Every row comes from one small tree of marks. Brackets hold a mark, then the marks that hang from it, in alphabetical order. Every link used is in the known rows. Which tree was each row made from?
In the rows, 128 means zero.
Known rows
(piner (semu mimez (nesat (zagaf pobam)))): [195  80 120 109 123 132 136  99 150 103 104 135 102 107 110 145 153 121
  36 127 132  98  60 120 102 131 173 163 130 157]
(mimez semu): [138 116 127 164  95 104 140 144 150 125 113 150 117 131 128 110 135 130
 134 145 118 139 130 142 130 129 137 132 125 114]
(mimez (semu (nesat (litev lasi)))): [129 137 126 163  82 107 153 148 162 125 119 136 151 142 116 142 143 129
  55 159 122  69 121 157 102 149 168 153 109 130]
(zagaf (nesat litev semu) pobam): [149 121  58 107 145 131 138  87 156 103 115 139 118 125  78 148 123 112
 134 119 143  75 169  76 176  94 220 158 120 171]
(semu piner): [133 147 141 156 124 143 127 132 103 155 105 139 114 115 105 116 126 126
  96 146 123 122 115 141 124 117 125 146 133 124]
(zagaf pobam): [133 111 104 112 138 122 126 145 142 110 133 139 135 118 118 113 132 125
 134 122 128 124 114 109 165 137 175 127 128 142]
(vemom (litev (lasi firu) nobal)): [101 144 127 131 149 126 155 169 101 122 145  85 232 133 196 175 102 107
 102 148 112  98  82 161 155 138  83  95 110 110]
(zagaf (nesat litev (semu piner)) pobam): [155 136  70 133 137 145 137  85 132 128  90 162 112 119  53 145 122 112
  93 138 131  68 153  84 177  86 221 179 120 168]
(nobal litev): [127 120 115 130 135 129 100 123 132 126 142 114 143 135 134 163 139 121
 130 117 122 135 145 139 146 102 112 145  92 140]
(mimez (semu piner)): [149 131 141 190  87 127 140 136 124 147  91 162 105 122 102  99 140 133
  98 163 114 135 115 153 131 123 144 156 135 105]
(vemom litev): [118 132 138 127 138 138 140 147 122 117 125 109 156 147 145 121 136 109
 134 134 115 128 121 131 153 146  84 135 122 115]
(vemom (litev lasi nobal)): [122 126 148 150 132 115 153 181  99 125 161  94 225 141 174 142  96  96
  82 143 105 109  85 169 164 138  91 113 102 130]
(zagaf nesat pobam): [118 121  90  97 128  99 142 129 139 116 137 146 161 113 115 116 119 132
 136 128 121 112 107  97 187 108 208 139 128 167]
(litev (lasi firu) nobal): [106 137 108 128 141 124 142 147 109 137 153 113 198 125 181 173  90 128
 103 139 126  97  93 161 139 130 113  91 120 129]
(pobam (zagaf (nesat litev (semu piner)))): [149 167  87 188 129 148 148  51  98 141  82 170  93 134  52 153 122 115
 101 152 150  80 208 125 127  71 180 174 126 158]
(semu mimez (nesat litev) piner): [158 142 146 165 122 152 122  93 105 164 117 121 101 126  88 169 139 112
  13 175 121  77 121 156  87 120 186 187 126 130]
(zagaf (nesat (litev lasi))): [ 96 174 103 122 115 113 157 130 124 131 147 116 173 135 124 162 102 130
  81 126 127  81 145 116 141 123 165 144 112 169]
(mimez (semu nesat piner)): [152 125 153 184  79 123 135 123 138 151  82 172 113 118  96 106 154 125
  64 193 121  99  94 163 117 115 161 162 134 117]
(lasi firu): [115 141  95 110 146 131 125 119 136 134 113 123 125 126 152 162 143 131
 153 136 137 117 132 127 119 126 123 106 134 107]
(pobam (zagaf (nesat litev))): [117 171  92 147 121 103 151  82 108 119 139 143 132 143  97 145 112 141
 134 139 146  96 193 125 119  98 169 165 127 166]
(piner (semu nesat)): [155 112 137 114 116 122 150 117 152 122  94 132 123 118 130 160 163 115
  75 131 151 104  93 142 116 116 133 148 143 141]
(mimez (semu (nesat (zagaf pobam)) piner)): [166  99 129 164  91 127 135 117 147 132  83 194  97 124  81  72 155 151
  60 170 107  87  74 132 118 119 178 167 137 127]
(semu nesat piner): [143 137 142 152 111 143 131 116 118 159  98 153 122 117  95 126 149 124
  52 170 129  96  98 147 118 115 152 157 138 126]
(nesat litev (semu piner)): [160 141 111 165 142 179 127  82 116 148  81 146  70 130  67 164 131 104
  98 138 131  84 178 115 116 112 147 173 120 123]
(piner semu): [151 121 120 120 128 132 149 130 138 123 104 125 110 119 135 155 149 117
 113 103 147 127 116 126 121 128 108 138 137 135]
(litev lasi nobal): [122 116 143 147 122 113 144 163 101 134 166 116 200 118 152 145  84 125
  77 132 117 105  84 162 146 128 128 112 106 145]
(piner (semu mimez nesat)): [174 102 141 132 116 129 139 109 143 123  99 126 112 103 137 185 152  96
  40 141 146 116  81 160 109 124 149 167 134 140]
(pobam zagaf): [132 137 117 169 128 108 136 110 108 121 126 151 121 133 118 114 129 136
 138 139 144 132 152 149 113 118 130 132 131 135]

Write each row's tree
[109 162  80 117 156 154 142 118 122 123 113 108 136 144 135 172 115 149
  98 128 123  69 146 109  67 152  92 114 116 118]  (nesat (litev (lasi firu)) zagaf)
[167 124 156 170 104 154 113  82 102 160 103 146  95 122  95 124 134 129
   6 175 107  94  86 151  69 117 139 162 126 130]  (semu mimez (nesat zagaf) piner)
[ 95 153  90 109 148 133 108 151 134 131 124 106 165 124 168 206 128 120
 123 124 121 114 122 150 141 115 100 109  85 132]  (nobal (litev (lasi firu)))
[101 174  94 156 108  94 170 114 111 118 141 139 168 139 108 142  99 143
  91 131 141  91 163 140 121 111 172 150 110 183]  (pobam (zagaf (nesat (litev lasi))))
[156 137 139 183  81 148 141  88 136 142  81 167  83 145  71 107 155 147
  39 177 110  55 138 137  63 129 144 186 128 112]  (mimez (semu (nesat litev zagaf) piner))
[188 112 131 197 139 171 113  69  79 153 125 126  99 122  90 192  96  90
  37 160 125  85 155 154 120  98 168 177 102 129]  (nesat (litev nobal) (semu mimez piner))
[148 110  70 104 134 117 128  99 160 112 112 162 131 106  92 129 129 112
 147 122 134 102 123  89 187  85 213 137 123 168]  (zagaf (nesat semu) pobam)
[153 123  78 134 133 137 136 100 130 141  86 175 123 101  68 121 126 110
 109 140 126 100 116  93 198  74 213 155 125 162]  (zagaf (nesat (semu piner)) pobam)
[152 140 141 187  93 135 144 114 141 146  85 159 100 138  86 131 152 129
  57 184 125  76 140 162 100 124 168 188 129 114]  (mimez (semu (nesat litev) piner))
[128 132 141 142 121 137 142 105 108 123 165 118 176 144 126 155  98 138
  29 150 119  33 110 150  75 134 131 139 101 156]  (semu (nesat (litev lasi nobal) zagaf))
[131 120 146 177  91 100 160 138 136 119 156 131 185 140 135 160 107 132
  39 170 121  55 112 183 117 128 167 149 109 138]  (mimez (semu (nesat (litev lasi nobal))))
[182 134 117 182 134 177 114  77 103 147  89 132  66 122  69 186 121  84
  61 155 124 100 161 132 106 113 170 175 110 124]  (nesat litev (semu mimez piner))
[187  93  81 139 151 159 111  76 133  94 113 132  67 135  75 154 123 113
  94 119 117  84 153  92 102 127 183 164  98 142]  (nesat litev (semu mimez) (zagaf pobam))
[150 154  91 188 125 123 143  68  98 148  78 197 102 112  68 125 122 112
 113 160 139 110 157 134 142  61 169 151 133 155]  (pobam (zagaf (nesat (semu piner))))
[171 120 105 155 142 156 110  79 127 119 112 113  79 132  98 192 120  94
  84 128 132 102 174 122 110 123 170 161 105 122]  (nesat litev (semu mimez))
[169 135 140 170 117 171 122  69  98 151 109 131  85 132  82 152 136 127
   4 172 110  60 128 139  49 129 149 186 126 128]  (semu mimez (nesat litev zagaf) piner)
[160 127 157 167 103 141 122 103 104 161 102 139 111 109  99 146 136 101
  17 178 127 114  85 167 109 120 169 174 125 127]  (semu mimez nesat piner)
[172 142  98 210 115 126 135  49  84 149  86 171  91 107  71 151 117 104
  74 173 134 124 139 153 133  66 196 165 119 154]  (pobam (zagaf (nesat (semu mimez piner))))
[166 123 120 184 148 174 134  78  93 147 115 142 113 132  79 173  98 105
  75 143 131  69 168 139 130  95 148 165 110 128]  (nesat (litev nobal) (semu piner))
[164 113  76 122 135 129 130  76 143 110 127 130 112 114  81 175 116  98
  97 128 126  91 156  91 168  99 240 170 108 166]  (zagaf (nesat litev (semu mimez)) pobam)
[181 120 131 130 119 139 148  91 141 124 105 104 106 133 118 208 157 103
  32 131 149  77 116 145  94 138 160 189 124 140]  (piner (semu mimez (nesat litev)))
[146  94 110 110 127 130 128 110 152 107 122 152 124 123 106  91 144 145
  95 129 123  77  83 109 114 130 166 142 131 150]  (semu (nesat (zagaf pobam)))
[104 157 109 174 120  87 174 103  76 124 174 131 206 142 125 164  63 144
  80 144 140  76 150 161 128 105 174 141 109 187]  (pobam (zagaf (nesat (litev lasi nobal))))
[125 138 126 147 132 144 142 121  96 124 166 109 164 153 136 150  79 147
  62 128 112  67 131 136  87 145 108 133 103 151]  (nesat (litev lasi nobal) zagaf)
[171 103 117 125 128 139 119  85 137 107 141 127 106 132  94 146 137 133
  46 142 121  56 115 113  85 143 200 181 116 150]  (semu mimez (nesat litev (zagaf pobam)))
[192 129 117 186 139 187 103  60  98 144  82 140  49 128  64 162 118 107
  42 148 114  78 163 110  63 117 144 178 110 116]  (nesat litev (semu mimez piner) zagaf)
[138 161  75 157 134 120 149  43 118 112 113 157 116 137  80 156 116 119
 143 137 152  94 215 114 126  81 180 157 119 162]  (pobam (zagaf (nesat litev semu)))
[173  90  94 131 164 161 123  66 126  96 134 146 117 138  92 141 100 127
 109 113 128  56 155  88 123 110 163 151 101 150]  (nesat (litev nobal) semu (zagaf pobam))
[154 112  67 126 145 155 141 124 141  89 109 147 112 128  79 135 122 120
  91 105 124  60 137  83 115 134 158 137  91 152]  (nesat (litev lasi) semu (zagaf pobam))
[ 96 156 100 116 147 133 149 180 116 124 104  94 187 136 183 166 132 104
 120 141 114 111  92 147 143 150  75 107 118  99]  (vemom (litev (lasi firu)))
[120 137  88  96 141 116 142 115 141 110 144 131 152 126 100 137 116 134
 126 117 128  87 148  86 164 109 215 165 128 168]  (zagaf (nesat litev) pobam)
[177 112  91 154 125 134 124  94 116 145  97 162 109  85  71 145 118  89
  65 151 115 115 102 114 179  81 232 166 117 165]  (zagaf (nesat (semu mimez piner)) pobam)
[160 127  92 175 121 104 136  55 109 122 112 164 106 118  96 160 110  95
 112 159 139 131 158 145 132  75 191 149 113 161]  (pobam (zagaf (nesat (semu mimez))))
